Known rows, with every step that occurs:
nufud-rizi-ruze-medo: [-0.39  1.43  1.07  1.24  2.63  0.73  0.19  1.43 -1.89  0.82  1.77 -0.59
  0.70  0.81  0.56  1.69  1.23  1.85 -0.87 -1.82 -0.04  0.28  0.67 -0.51
  0.77]
fizo-medo: [ 0.81  0.42  1.59  0.06  2.44  0.30 -1.48  2.67  1.27 -4.72 -0.02 -1.65
 -0.34 -0.05 -3.22  1.47  0.74  0.93  1.15 -2.51  1.04  1.87 -0.66 -1.36
 -0.79]
finu-medo-nufud-rizi: [ 1.35  0.81  0.25  1.65  3.89 -0.76 -1.62  1.24  0.58 -3.78  3.05 -0.52
  0.59  0.21  0.80  0.21  0.29  0.56 -0.31  1.60  2.66  0.25 -1.02  0.88
  0.47]
nufud-rizi-ruze: [ 0.09  0.73  0.73  1.00  2.97  1.68  1.18  0.97 -1.94 -0.12  0.51  0.32
  1.12 -1.06 -0.94  0.90  1.23  2.07  0.48 -0.51 -0.07  1.69 -0.45 -0.50
  0.74]
fizo-nufud: [ 0.74  1.96  0.70  0.14  1.54 -0.76 -3.31  1.70  0.82 -1.99 -0.42 -1.14
  0.19 -1.63 -1.77  0.26  0.86 -0.58  2.24 -0.95  3.05  3.38  0.15 -1.64
 -0.62]
medo-nufud: [ 1.69  1.53  0.35  0.94  2.77 -1.83 -1.79  1.04  0.76 -0.54  0.84 -1.04
  0.48 -1.27 -0.07 -0.24  0.59 -1.03  0.62  2.02  3.78  2.48  0.42 -1.49
 -1.08]
fizo-nufud-rizi-ruze-medo-finu: [-0.74  3.63  1.94  0.36  0.56 -0.05 -1.66  1.32  0.04  2.76 -1.01 -0.97
  0.04  1.04 -0.59  1.13  1.12 -0.14 -0.09 -1.06  2.53  1.47  1.04 -2.32
  0.34]
finu-rizi-ruze-medo: [-0.55  0.17  2.37  1.47  0.59  0.04  0.17  1.87 -1.08  5.18  1.65 -0.77
  0.27  0.69  0.22  2.39  1.04  0.37 -0.42 -0.97  1.88  0.26  1.15 -1.64
  0.34]
nufud-rizi-ruze-fizo-medo: [-1.25 -0.31  0.73  0.33  2.53  3.39  2.23  1.60 -0.99  0.32  1.56 -0.50
 -0.37  0.44 -2.08  1.75  0.53  2.04  0.32 -2.69 -0.54 -0.02 -0.99  0.45
 -0.17]
rizi-ruze-luder: [ 1.15 -0.84  1.63 -0.63  1.79 -0.45 -0.11  1.73 -0.96  3.12  1.14 -1.15
  0.01 -1.24  0.13  1.75  0.49  0.60 -2.38 -1.07 -0.16  1.90  0.44 -2.82
 -0.45]
rizi-ruze: [ 0.81  0.05  1.27  0.45  1.82  0.55  0.33  1.19 -1.37  2.42 -0.24 -0.72
  0.53 -1.46 -1.43  1.43  1.18  0.67  0.32 -0.06  0.82  2.90 -0.17 -1.69
 -0.34]
ruze-medo-fizo-nufud-rizi: [-1.87  2.36 -1.17  0.94  1.59  0.69 -2.10  1.90  0.06 -2.63  2.37 -0.26
  0.28  0.98  0.26  0.09  0.58  1.05  0.95 -2.60  2.27 -0.09 -0.44  0.37
  0.94]
medo-nufud-rizi-ruze: [ 0.18  1.26  0.21  1.16  3.27  0.16  0.78  0.07 -0.84  0.61  1.49  0.47
  1.06 -1.54  0.27  0.04  0.75  1.54  0.45  1.72  2.18  0.95  0.19 -1.08
  0.03]
medo-finu-ruze-fizo-nufud-rizi: [-1.72  3.28  1.09  0.78  1.39  1.73 -0.66  1.49 -0.20 -0.49 -0.92  0.05
 -0.30  1.74 -1.08  1.26  0.56 -1.12  0.93 -0.76  1.79  1.16  0.11  0.89
  1.67]
ruze-medo-nufud-rizi: [ 0.42  2.66  0.00  1.76  3.68 -1.13 -1.33  1.06  0.09 -2.79  2.71 -0.54
  0.91  0.76  1.49  0.00  0.67  0.55 -0.18  0.11  2.51 -0.12  0.99 -0.01
  0.51]
finu-rizi: [ 0.21 -0.10  1.92  1.53  1.04  0.23 -0.59  2.32 -0.25  0.67  0.73 -0.41
  0.86 -0.33 -1.17  1.32  0.71 -0.63  1.28  0.21  2.41  1.73  0.03 -0.78
  0.53]
finu-medo: [ 2.03 -0.85  1.41  0.86  2.20 -0.48 -2.29  2.48  0.05 -1.70  1.51 -1.86
 -0.21  0.57 -0.80  1.82  0.73 -0.29 -0.75 -0.07  1.16  2.01 -1.66  0.48
  0.03]
ruze-luder: [ 1.61 -0.19  1.35 -0.39  2.00 -1.06 -1.48  2.42 -0.15 -0.37  1.05 -1.56
  0.05 -0.47  0.08  1.28  0.39 -0.42 -2.14 -1.51  0.20  2.23  0.27 -1.78
 -0.16]
ruze-nufud: [ 1.55  1.34  1.34 -0.10  2.78 -0.51 -0.99  1.32  0.91 -0.91 -0.50 -1.26
  0.53 -1.06  1.23 -0.33  1.02 -0.76 -2.16 -0.37  1.79  1.55  0.36 -2.93
 -0.34]
medo-nufud-rizi-ruze-luder: [ 0.66  0.22  0.68  0.07  2.95 -0.72  0.13  0.63 -0.52  1.52  2.52 -0.08
  0.49 -1.25  1.42  0.46  0.17  1.28 -2.13  0.45  1.30  0.19  0.72 -2.45
  0.06]
rizi-nufud: [ 2.50 -0.67  0.41  0.96  1.99  1.15 -1.22  2.29 -0.91 -2.69  1.73 -0.90
  1.09 -1.27 -0.70  0.60  1.20 -1.04 -0.37 -0.52  4.84  2.89  0.54 -1.71
 -1.01]
fizo-nufud-rizi-ruze: [-0.50  1.68  0.53  0.60  2.30  1.14 -0.66  0.59 -0.77 -0.70  0.22  0.27
  0.78 -1.76 -1.31  0.41  1.08  1.82  1.78 -0.70  1.47  1.64 -0.13 -1.23
  0.33]
medo-ruze-fizo-nufud: [-0.87  1.52  0.76  0.65  1.71  0.84  0.44  0.96  0.10  2.76 -0.67 -0.94
 -0.89 -0.42 -1.27  0.35  0.81 -1.28  2.07  0.05  2.48  0.88  0.07 -1.07
 -0.90]
ruze-medo: [ 0.83  1.49  1.23  1.00  2.09 -1.07 -1.88  2.37 -0.62 -0.73  1.16 -1.87
  0.16  1.08  0.15  1.75  1.05 -0.24 -0.97 -1.94  0.92  1.74  0.76 -0.60
  0.00]

Rows:
[ 0.72  2.01  0.70  0.54  3.83  0.73 -0.09  0.99  0.19 -3.89  0.27 -0.15
  1.30 -0.64  1.37 -0.79  1.07  0.64 -1.66 -0.93  0.67  0.32 -0.05 -1.31
  0.88] => ruze-nufud-rizi
[-1.24 -0.04 -0.30 -0.68  1.13  0.84 -0.58  1.49 -0.41  1.51  2.47  0.11
  0.01 -0.97  0.72  0.63  0.05  1.66 -1.30 -1.89  0.92  0.01 -0.40 -1.81
  0.43] => medo-fizo-nufud-rizi-ruze-luder
[-1.79  1.04 -0.81  0.44  1.36  1.86 -0.07  0.84 -0.84  0.59  1.16  0.60
  0.47 -1.28 -0.77  0.26  0.79  1.90  1.42 -0.88  2.10  0.88 -1.04 -0.71
  0.43] => medo-fizo-nufud-rizi-ruze
[ 0.98  0.63  1.68 -0.35  2.29  0.17  0.59  0.64  0.12  3.00 -0.57 -0.82
  0.48 -1.98  1.18  0.09  1.21  0.04 -2.38  0.12  1.49  1.27  0.40 -3.85
 -0.62] => rizi-ruze-nufud
[-0.81  0.47 -0.47  1.06  2.83  1.90  2.66  0.08 -2.18  4.71  2.50  0.09
  0.49 -0.59  0.85  0.32  0.56  0.41 -0.28  1.06  1.47  0.54 -0.29  0.76
 -0.16] => medo-nufud-rizi-ruze-fizo
[-0.61  2.97  2.81  0.29  2.85  1.10 -0.28  1.85  2.32 -5.00 -2.12 -0.10
 -0.27  1.94 -0.37  1.12  0.70  0.09 -1.95 -1.28  1.08 -0.87  0.38 -2.14
  1.63] => fizo-medo-finu-ruze-nufud-rizi
[ 0.77  1.55  0.86  1.02  2.19 -2.01 -0.83  0.72 -0.04  3.80  2.08 -1.25
  0.03 -0.40  1.23  0.98  0.84 -0.18 -0.84  1.19  3.55  0.92  1.56 -2.49
 -0.98] => rizi-ruze-medo-nufud
[-0.81 -1.20  0.07 -0.56  1.23  0.69 -1.10  1.82 -0.01  1.57  3.66 -0.35
 -0.61  0.01  1.19  1.39 -0.04  1.83 -2.15 -1.59  1.07 -0.91 -1.35 -1.11
  0.52] => finu-medo-fizo-nufud-rizi-ruze-luder
[-1.12  1.02  0.46  1.33  2.82  1.80  0.42  1.12 -0.04 -0.97  1.57 -0.34
 -0.60  0.95 -0.21  0.55  0.62  0.38  1.36 -0.26  1.41 -1.24 -1.18  1.37
  0.68] => finu-medo-ruze-fizo-nufud-rizi
[-0.38  2.89  2.12  0.71  1.10  0.43 -0.12  1.52 -0.90  2.94 -0.56 -0.95
  0.29  1.74 -0.35  1.64  1.20  0.02 -1.34 -0.91  1.10  1.30  0.73 -1.76
  0.72] => nufud-rizi-ruze-medo-finu
[-0.34  0.73  1.14  0.72  2.52  0.07  0.02  1.74  1.41 -0.37  1.22 -1.03
 -1.32  1.11 -0.89  1.74  0.06 -0.84  0.12  0.37  2.88  0.01  0.43 -0.19
 -0.56] => finu-ruze-fizo-medo-nufud
[ 0.13  2.16  1.30  1.06  4.29  1.06  1.88  0.50  0.52 -3.06 -0.67  0.29
  0.72 -0.15  1.01 -0.82  1.18  0.68 -0.97  0.19  0.68 -1.58  0.30 -2.30
  0.86] => medo-ruze-nufud-rizi
[-1.84  0.48 -0.80  1.00  1.29  1.60  0.93  1.80 -1.77  2.49  3.03 -0.18
  0.28  1.41  0.91  1.30  0.86  1.73 -1.32 -2.00  0.65 -0.60 -0.67  0.18
  0.83] => nufud-rizi-ruze-medo-fizo
[ 0.77  2.92  2.22  0.45  0.60 -1.06 -2.01  2.41  0.31  1.95 -1.11 -2.26
 -0.14  1.92 -0.76  1.57  0.98 -1.77 -1.15 -1.12  2.10  2.63  0.90 -1.69
 -0.03] => ruze-medo-finu
[-0.30  1.38  0.02  0.05  1.12  0.61 -1.43  1.55 -0.34  1.75  0.52 -1.35
 -0.31 -0.90 -0.87  0.41  0.59 -1.21  1.31 -1.32  2.43  2.71 -0.18  0.02
 -0.74] => ruze-fizo-nufud
[-1.17  1.39  1.81 -0.18  1.03  2.84  1.73  1.68 -0.06  2.37 -0.74 -0.93
 -0.51  1.51 -2.61  1.68  0.55  0.17 -0.18 -1.61  0.50  0.89 -0.88 -0.69
 -0.11] => nufud-rizi-ruze-fizo-medo-finu
[-0.81  0.73  0.20 -0.09  0.92  1.24 -0.22  0.87 -1.04  5.15  0.59 -0.89
 -0.37 -1.55 -0.86  0.80  0.74 -0.38  1.19 -0.77  2.19  2.37 -0.09 -0.89
 -0.96] => rizi-ruze-fizo-nufud
[ 1.24 -0.51  2.25  1.44  2.85 -0.09  0.29  1.87  0.52 -0.72  0.08 -1.33
 -0.77  1.01 -1.14  1.62  1.00 -0.36  0.11  1.35  1.28 -0.23 -1.06 -0.74
 -0.06] => finu-medo-ruze
[ 0.77  2.09 -0.21  1.51  3.84 -0.47 -0.73  0.77  0.12 -3.87  1.64  0.09
  1.21 -0.76  0.31 -0.62  0.59  0.35  0.82  1.21  2.55  1.24  0.15  0.07
  0.28] => medo-nufud-rizi
[-0.94  2.00 -0.45  0.78  2.39  1.86 -0.63  1.18 -0.88 -1.92  1.29 -0.18
  0.45 -0.27 -0.52 -0.05  0.57  0.33  1.70 -1.79  1.26  1.31 -0.57  1.38
  0.56] => ruze-fizo-nufud-rizi
[-0.14  3.23  2.29  0.69  2.74  0.68 -0.01  1.29  0.93 -2.71 -2.00  0.16
  0.42  1.53  0.99  0.60  0.96 -0.94 -2.37  0.09  1.30 -0.01  0.61 -1.70
  2.18] => medo-finu-ruze-nufud-rizi
[-1.68  1.12 -0.50  0.06 -0.12 -0.05 -1.96  1.71  0.22  3.57  1.63 -1.03
 -0.59 -0.09 -0.04  1.08  0.77  0.44  0.42 -1.87  3.26  0.82  0.01 -1.66
 -0.52] => rizi-ruze-medo-fizo-nufud
[ 0.00 -0.93  2.15  0.74 -0.42  3.12  0.45  3.05  0.44  2.42  1.76 -0.79
  0.08  1.04 -1.77  1.59  0.54 -2.19 -0.02 -0.70  6.26  0.64  0.42 -1.80
 -0.95] => ruze-fizo-medo-finu-rizi-nufud
[ 0.73  1.20  3.23 -0.32  0.84 -1.16 -1.47  2.84  0.51  0.73 -1.56 -1.23
 -0.86  1.89 -0.59  2.95  0.26 -1.99 -3.05 -0.34  0.72  2.02  1.11 -2.40
  1.21] => medo-finu-ruze-luder
[-1.01 -0.47  1.37  0.74  1.34  0.81  1.46  1.14  1.04  4.99  2.49 -0.60
 -0.60 -0.42 -0.85  1.16  0.04  0.01  0.95  1.01  3.90 -0.62  0.21 -1.45
 -1.29] => finu-rizi-ruze-fizo-medo-nufud
[ 0.63  2.72  3.15 -0.05  1.38 -0.48 -0.80  1.74  1.66  0.59 -2.97 -0.90
 -0.35  1.24  0.58  1.26  1.01 -2.44 -2.96  0.63  2.35  1.27  1.10 -3.36
  1.00] => medo-finu-ruze-nufud
[-0.33  0.96  3.49  0.59 -0.18  0.61 -1.05  2.92  2.13  0.44 -1.26 -1.10
 -0.09  1.01 -3.28  1.79  0.48 -1.29  1.40 -0.59  3.33  1.41 -0.08 -2.25
  0.04] => fizo-medo-finu-rizi
[ 0.23 -1.48 -0.40  0.56  1.08  0.55 -1.28  2.78  0.09 -0.18  2.83 -1.41
 -0.47  1.26 -0.18  1.43  0.36 -0.25 -1.21 -0.35  1.79  1.02 -2.71  1.10
  0.07] => finu-medo-fizo
